Each row comes from the steps of one path. Every step used is in the known rows, and no mark comes twice. Write the path behind each row, first mark first.
Known rows
j/u/r/m: -2.033	0.970	0.432	0.112	-0.333	1.862	0.723	1.819	1.479	1.120	0.088	-0.347	-1.212	0.792	-0.488	-0.088	-2.691	1.258	1.072	-1.117	0.548	-2.081	3.031
j/u/r/m/n: -0.342	-0.785	-1.589	-0.377	2.548	0.857	0.290	1.361	2.124	-0.388	-0.188	-1.203	-1.616	1.562	-2.365	0.371	-2.808	1.365	-0.770	0.557	2.072	-2.118	4.203
a/r/m/p: -1.721	-0.153	-0.225	-1.491	-0.884	-0.820	0.172	-0.407	-1.907	0.195	0.584	-0.814	-3.082	-1.162	4.440	-0.312	-0.571	-0.416	1.464	-4.304	0.359	0.784	-0.240
r/m: 1.959	0.868	0.283	0.789	-0.458	0.584	1.110	3.703	-0.777	-0.232	0.045	1.037	0.856	-0.277	1.691	2.378	-0.714	-0.885	-0.248	-1.182	1.770	-1.420	-0.901
m/p/u/r/a: -3.520	1.129	1.953	-2.379	-3.875	0.709	-0.766	1.025	-1.921	0.257	-1.142	-2.295	-0.987	-0.776	0.881	-1.362	-1.722	-2.356	0.380	0.878	-1.549	4.548	1.622
u/r/m/p/d: -0.171	-0.604	-0.872	-2.041	4.417	1.087	-0.924	-0.242	-0.541	1.136	2.467	-1.587	-3.448	-0.718	2.147	-0.225	-2.659	-1.823	1.010	-3.582	-1.930	0.106	-1.095
a/r/m/n/u/p: 0.436	-2.067	0.819	-1.004	2.093	-2.423	1.515	-1.327	0.915	-0.545	-1.481	-0.322	-2.975	-0.784	-1.241	2.297	2.314	4.631	0.656	-0.039	0.716	2.340	0.968
r/u/p/d: 1.410	-2.247	1.035	2.577	2.370	1.036	-1.267	-0.363	-0.186	1.654	1.403	0.105	2.540	-1.318	0.303	0.534	0.630	0.813	-0.759	-0.365	-0.699	-3.964	-1.875
j/u/r: -3.652	0.525	-1.203	1.272	-1.162	1.003	-0.297	-0.970	2.532	0.740	-2.293	0.905	-0.226	1.436	-1.948	-3.207	-0.717	1.780	0.661	-0.102	-0.544	-3.046	2.288
a/r/u: -1.385	-2.372	0.086	1.536	-3.117	0.063	0.596	-0.641	1.347	-0.421	-0.719	0.493	3.136	1.287	1.478	-0.685	1.556	-0.729	-0.472	-0.448	-2.621	-3.451	-1.512
m/p/d: 2.075	-0.467	-1.762	1.078	2.898	-0.368	-2.621	-2.777	-1.571	-0.288	1.006	0.873	-0.600	-1.482	2.078	-1.936	1.262	-1.347	-0.612	-3.115	0.745	-1.735	-2.907
n/m/r: -2.313	-0.082	-0.702	-0.265	2.659	-1.862	0.488	-1.151	0.363	0.670	0.123	1.120	-0.428	1.767	1.926	-0.930	0.361	-0.768	1.271	1.896	-0.400	3.839	-1.027
n/u: 2.881	1.231	0.402	1.295	-2.706	-0.723	0.556	-2.013	1.082	-1.906	-2.592	3.788	2.132	1.010	-2.485	-0.211	3.697	1.049	-0.831	1.094	0.290	0.546	-2.938
r/u/p/m: 0.589	1.163	1.610	0.655	1.845	2.413	2.445	0.852	-1.234	1.058	0.951	-0.487	3.347	-0.609	0.317	2.373	-1.604	-1.961	-0.930	3.612	-2.111	-2.701	-1.050
n/u/r/m/p: -0.166	2.300	1.494	-3.657	-0.819	0.481	0.902	-2.268	-0.117	-0.390	0.048	0.168	-2.941	1.472	-1.899	-0.605	-0.687	0.248	0.904	-0.746	-1.720	4.124	-0.540
a/r/m/n/u: 3.252	-2.045	-0.503	-0.766	0.455	-2.096	1.628	-1.201	1.649	-2.681	-0.979	0.573	-0.887	0.842	-0.818	2.410	2.819	1.832	-0.586	-0.241	0.807	1.645	-0.762
j/u/p/m: -1.141	2.235	0.314	1.574	2.620	1.388	1.068	-0.612	-1.208	1.441	-0.202	0.407	0.493	-2.068	0.202	0.511	-1.294	1.546	0.414	1.836	1.518	-2.471	1.384
a/r/m/p/d: 0.786	-1.952	-0.843	-0.111	2.943	-0.511	-1.178	-1.459	-1.528	0.614	2.768	-1.281	-3.168	-2.433	5.300	0.185	0.214	-0.610	1.263	-5.687	0.158	-0.362	-2.247
r/m/p/u/j: 2.930	1.180	1.329	-2.158	-6.268	0.831	-2.227	4.609	-2.817	-0.412	3.408	-1.591	-0.700	-2.208	-1.760	-0.232	-1.351	-0.808	-0.851	-2.919	3.195	1.309	2.333
r/u: 1.353	-0.204	0.434	1.946	-2.584	1.069	0.390	1.025	0.281	-0.825	-0.310	1.427	4.744	1.790	-0.450	0.112	0.535	-1.644	-1.757	1.135	-0.267	-3.356	-1.515
a/r: -2.200	-1.912	-1.675	1.449	-1.682	-1.607	0.709	-0.721	1.565	-0.526	-2.513	1.223	0.073	-0.404	2.127	-1.769	2.330	0.494	0.794	-2.139	-0.914	-2.470	-1.340
n/m/p/d: 3.014	0.474	-2.454	-0.535	4.376	-2.280	-2.711	-3.146	-0.384	1.390	2.075	0.371	-1.729	0.075	2.947	-2.095	1.331	-0.158	-0.177	-0.596	-0.109	1.353	-2.638
j/u/p/d: 0.057	-0.990	0.133	3.672	3.170	0.345	-2.577	-1.629	-0.087	2.211	0.181	0.904	-0.348	-2.985	0.137	-1.322	1.118	3.883	0.658	-1.883	3.194	-4.202	0.895
p/u/r/m: -0.612	-0.177	1.825	-2.592	-3.512	1.532	2.277	4.570	-0.096	0.758	0.643	-1.271	-0.505	-0.914	-0.873	0.126	-2.601	-1.542	0.217	0.229	-2.013	0.537	0.688

Which path is each row?
-4.614	1.353	1.469	1.148	4.859	1.958	1.257	-2.604	-2.557	1.424	0.970	-0.192	-0.413	-2.247	0.943	0.776	-2.373	-0.012	1.671	1.868	0.881	0.654	1.431 => j/u/p/m/r
3.654	-0.875	-1.820	0.366	2.411	-0.837	0.896	3.364	-0.291	-1.895	-0.418	0.238	0.266	0.649	0.255	2.967	-0.668	-0.949	-1.814	0.348	3.582	-1.314	0.458 => r/m/n
1.018	0.672	-1.522	1.156	5.308	0.385	0.525	-1.182	-0.462	0.232	-0.545	-0.356	-0.200	-1.314	-1.452	1.470	-1.207	1.804	-1.289	3.640	3.085	-2.815	2.732 => j/u/p/m/n
-2.906	1.956	0.570	-1.745	0.066	1.843	-0.654	-0.917	-0.882	1.398	0.749	-1.132	-3.365	0.370	0.173	-1.934	-3.403	1.020	1.023	-2.229	0.951	0.260	3.497 => j/u/r/m/p
-2.543	-0.662	1.058	0.181	1.429	1.395	2.992	-0.862	0.001	1.388	0.465	-1.402	1.406	-1.136	1.980	1.648	-0.566	-0.690	0.475	1.905	-4.161	-2.539	-1.252 => a/r/u/p/m
-3.987	0.481	-0.289	1.094	-0.034	0.337	0.402	2.480	1.825	-0.196	-3.580	-0.570	0.271	1.592	1.637	0.793	-0.837	-1.326	1.091	0.578	-1.808	0.931	0.443 => u/r/a
2.162	-0.835	-0.864	2.260	-5.141	1.077	-1.817	3.278	2.109	-1.185	0.448	0.251	4.668	2.255	-3.378	-0.029	0.862	-0.850	-1.736	-0.448	0.420	-4.590	0.583 => r/u/j
-2.222	-1.146	1.827	1.344	-0.267	1.564	0.482	-0.736	-1.218	-0.709	0.928	0.772	3.787	1.694	0.570	0.475	-0.478	-3.108	-0.345	0.984	-1.204	0.108	-1.617 => m/r/u
1.846	2.472	1.258	-0.126	1.857	0.263	2.753	-2.023	-0.281	-0.271	-1.144	1.814	0.837	-1.055	-1.879	1.816	1.575	0.926	0.111	3.476	-1.406	1.274	-2.587 => n/u/p/m
0.198	-1.020	0.723	-2.432	-7.184	-0.342	-1.975	3.168	-1.700	0.048	2.759	-2.727	-2.258	-2.711	0.127	-1.106	-0.152	0.207	0.558	-4.710	1.104	1.316	2.388 => a/r/m/p/u/j
-0.364	1.606	-0.313	0.692	3.319	0.510	2.496	0.481	-1.241	0.947	-0.870	0.552	0.194	-1.997	1.144	1.442	-0.977	-0.467	0.205	1.921	-1.077	-1.812	-1.044 => u/p/m
3.569	0.103	-0.408	0.042	4.031	0.670	-1.635	0.073	-2.711	0.147	3.333	-0.209	-1.275	-1.897	3.692	1.128	-0.798	-1.808	-0.374	-4.038	1.881	-0.618	-2.320 => r/m/p/d
-4.553	1.343	0.369	2.207	-0.854	1.179	-0.790	0.724	1.939	0.596	-2.865	-0.687	0.440	1.412	0.648	0.081	-1.313	0.898	1.365	0.780	0.824	-0.257	3.078 => j/u/r/a
-1.298	-0.179	1.808	1.830	-1.460	0.858	0.289	0.780	-0.498	1.339	-0.853	0.411	2.642	-0.110	-1.094	0.088	-0.049	1.224	-0.684	1.184	0.058	-2.825	0.282 => r/u/p
-1.556	0.743	-0.440	0.045	4.254	1.438	2.707	-0.940	-1.897	-1.136	0.988	0.504	1.425	-0.308	2.242	1.908	-1.530	-4.979	0.313	1.847	-1.594	1.216	-2.911 => p/m/r
0.628	2.092	-1.892	-1.367	0.581	-2.580	-1.392	-2.035	-0.525	0.964	-0.102	0.936	-1.566	1.523	1.944	-2.729	0.738	0.274	0.103	1.129	0.431	2.331	-0.488 => n/m/p
-3.926	0.136	1.231	2.140	1.282	0.203	-0.355	0.881	-1.738	-1.053	-1.364	0.235	1.444	0.284	4.080	2.530	-0.556	-2.617	1.411	0.358	1.324	3.903	-0.609 => m/r/a
-1.756	0.042	-0.200	-1.174	0.548	0.946	2.051	3.383	1.386	0.377	-0.632	-0.305	-1.230	1.160	0.318	0.510	-2.369	-0.822	0.954	-1.047	-1.950	-0.887	0.206 => u/r/m
-3.099	0.923	0.134	1.013	2.891	-1.717	0.017	0.589	-0.558	0.589	-0.325	-0.594	0.379	1.832	4.618	2.067	-0.471	-1.726	1.785	2.880	0.402	6.887	-0.233 => n/m/r/a
-0.798	-2.612	-1.221	1.896	-5.639	-0.128	-1.316	1.454	3.062	-0.934	0.165	-0.761	3.044	1.727	-1.647	-0.807	1.986	0.290	-0.463	-2.380	-1.340	-4.571	0.697 => a/r/u/j
5.068	-0.801	-2.898	0.969	-2.341	-2.006	-1.924	0.132	3.391	-3.999	-1.934	1.658	1.686	2.298	-7.256	0.162	4.305	2.253	-2.568	1.040	2.331	-0.582	0.453 => m/n/u/j
3.497	0.875	-1.075	1.623	-5.099	-1.100	-1.365	0.297	2.971	-2.393	-1.703	2.590	2.137	1.419	-5.491	-0.614	4.214	1.885	-0.895	-0.574	1.003	-0.680	-0.878 => n/u/j
1.682	1.766	0.757	-2.698	-3.420	-2.150	-1.082	-1.096	-1.941	1.203	1.290	0.181	-1.090	-0.698	0.736	-3.153	0.538	-0.189	-0.859	2.121	0.234	4.296	-0.181 => n/m/p/u
2.725	1.338	-0.773	-2.511	-5.697	-2.002	-3.031	1.540	-0.164	0.792	2.201	-1.012	-0.935	-0.234	-2.341	-3.424	0.928	0.622	-0.704	0.724	1.359	2.789	2.267 => n/m/p/u/j
-0.240	0.371	-0.241	-0.724	3.417	2.121	-2.279	-1.735	-0.447	1.774	3.097	-1.692	-3.349	-0.743	1.291	-1.383	-2.848	0.578	1.148	-3.727	0.776	-1.069	1.430 => j/u/r/m/p/d
2.000	-0.588	-0.239	0.469	1.260	-2.457	0.152	-2.330	1.155	-1.430	-3.278	2.046	-0.372	0.363	-4.841	0.318	3.370	4.104	-1.213	2.377	1.778	1.057	0.185 => m/n/u/p
-0.407	-2.664	-0.750	-0.224	4.274	0.092	2.576	-1.297	0.296	-0.140	0.275	-2.191	1.179	-0.110	0.485	2.449	-0.620	-0.633	-1.045	3.231	-2.773	-2.972	0.073 => a/r/u/p/m/n
4.072	-2.449	-1.926	-0.398	-1.939	-2.210	-0.576	1.144	3.497	-2.993	-0.358	-0.770	-0.786	1.352	-3.751	2.411	3.173	2.848	-0.620	-1.823	1.737	0.373	1.086 => a/r/m/n/u/j
4.461	-0.471	-1.752	0.791	-0.012	-1.928	0.186	-2.167	1.742	-3.493	-2.880	2.751	1.794	1.940	-4.215	0.583	3.806	1.139	-2.426	2.599	1.148	0.151	-1.905 => m/n/u
2.213	0.490	0.683	-2.669	2.678	0.776	-0.481	-3.283	0.268	0.143	2.223	-0.330	-3.006	0.215	-0.721	0.124	-0.031	-0.201	0.735	-2.243	-2.396	2.835	-2.725 => n/u/r/m/p/d
-2.886	0.264	1.779	-0.839	-4.020	0.643	0.672	3.359	0.354	0.032	-2.102	-1.532	1.108	-0.357	0.306	0.341	-1.167	-1.793	0.266	1.681	-1.922	2.522	1.147 => p/u/r/a
-3.385	-0.894	2.284	-0.266	2.533	-0.581	0.793	-1.470	-0.558	2.930	1.799	-0.748	0.474	1.479	0.639	0.198	-1.141	0.948	1.514	3.870	-1.514	3.426	0.555 => n/m/r/u/p
0.931	0.913	1.171	-1.461	-5.096	-0.139	-1.114	-0.548	-3.514	-0.274	0.141	0.821	0.357	-2.129	-0.237	-2.966	0.374	-1.230	-1.110	-0.464	1.165	0.998	-0.635 => m/p/u
-2.910	0.451	0.829	-3.361	-4.306	0.195	-0.162	-1.190	-1.056	0.375	-0.500	-0.733	-1.733	-0.867	-1.875	-4.451	-1.104	-1.476	-0.205	-0.117	-2.702	1.677	0.697 => m/p/u/r
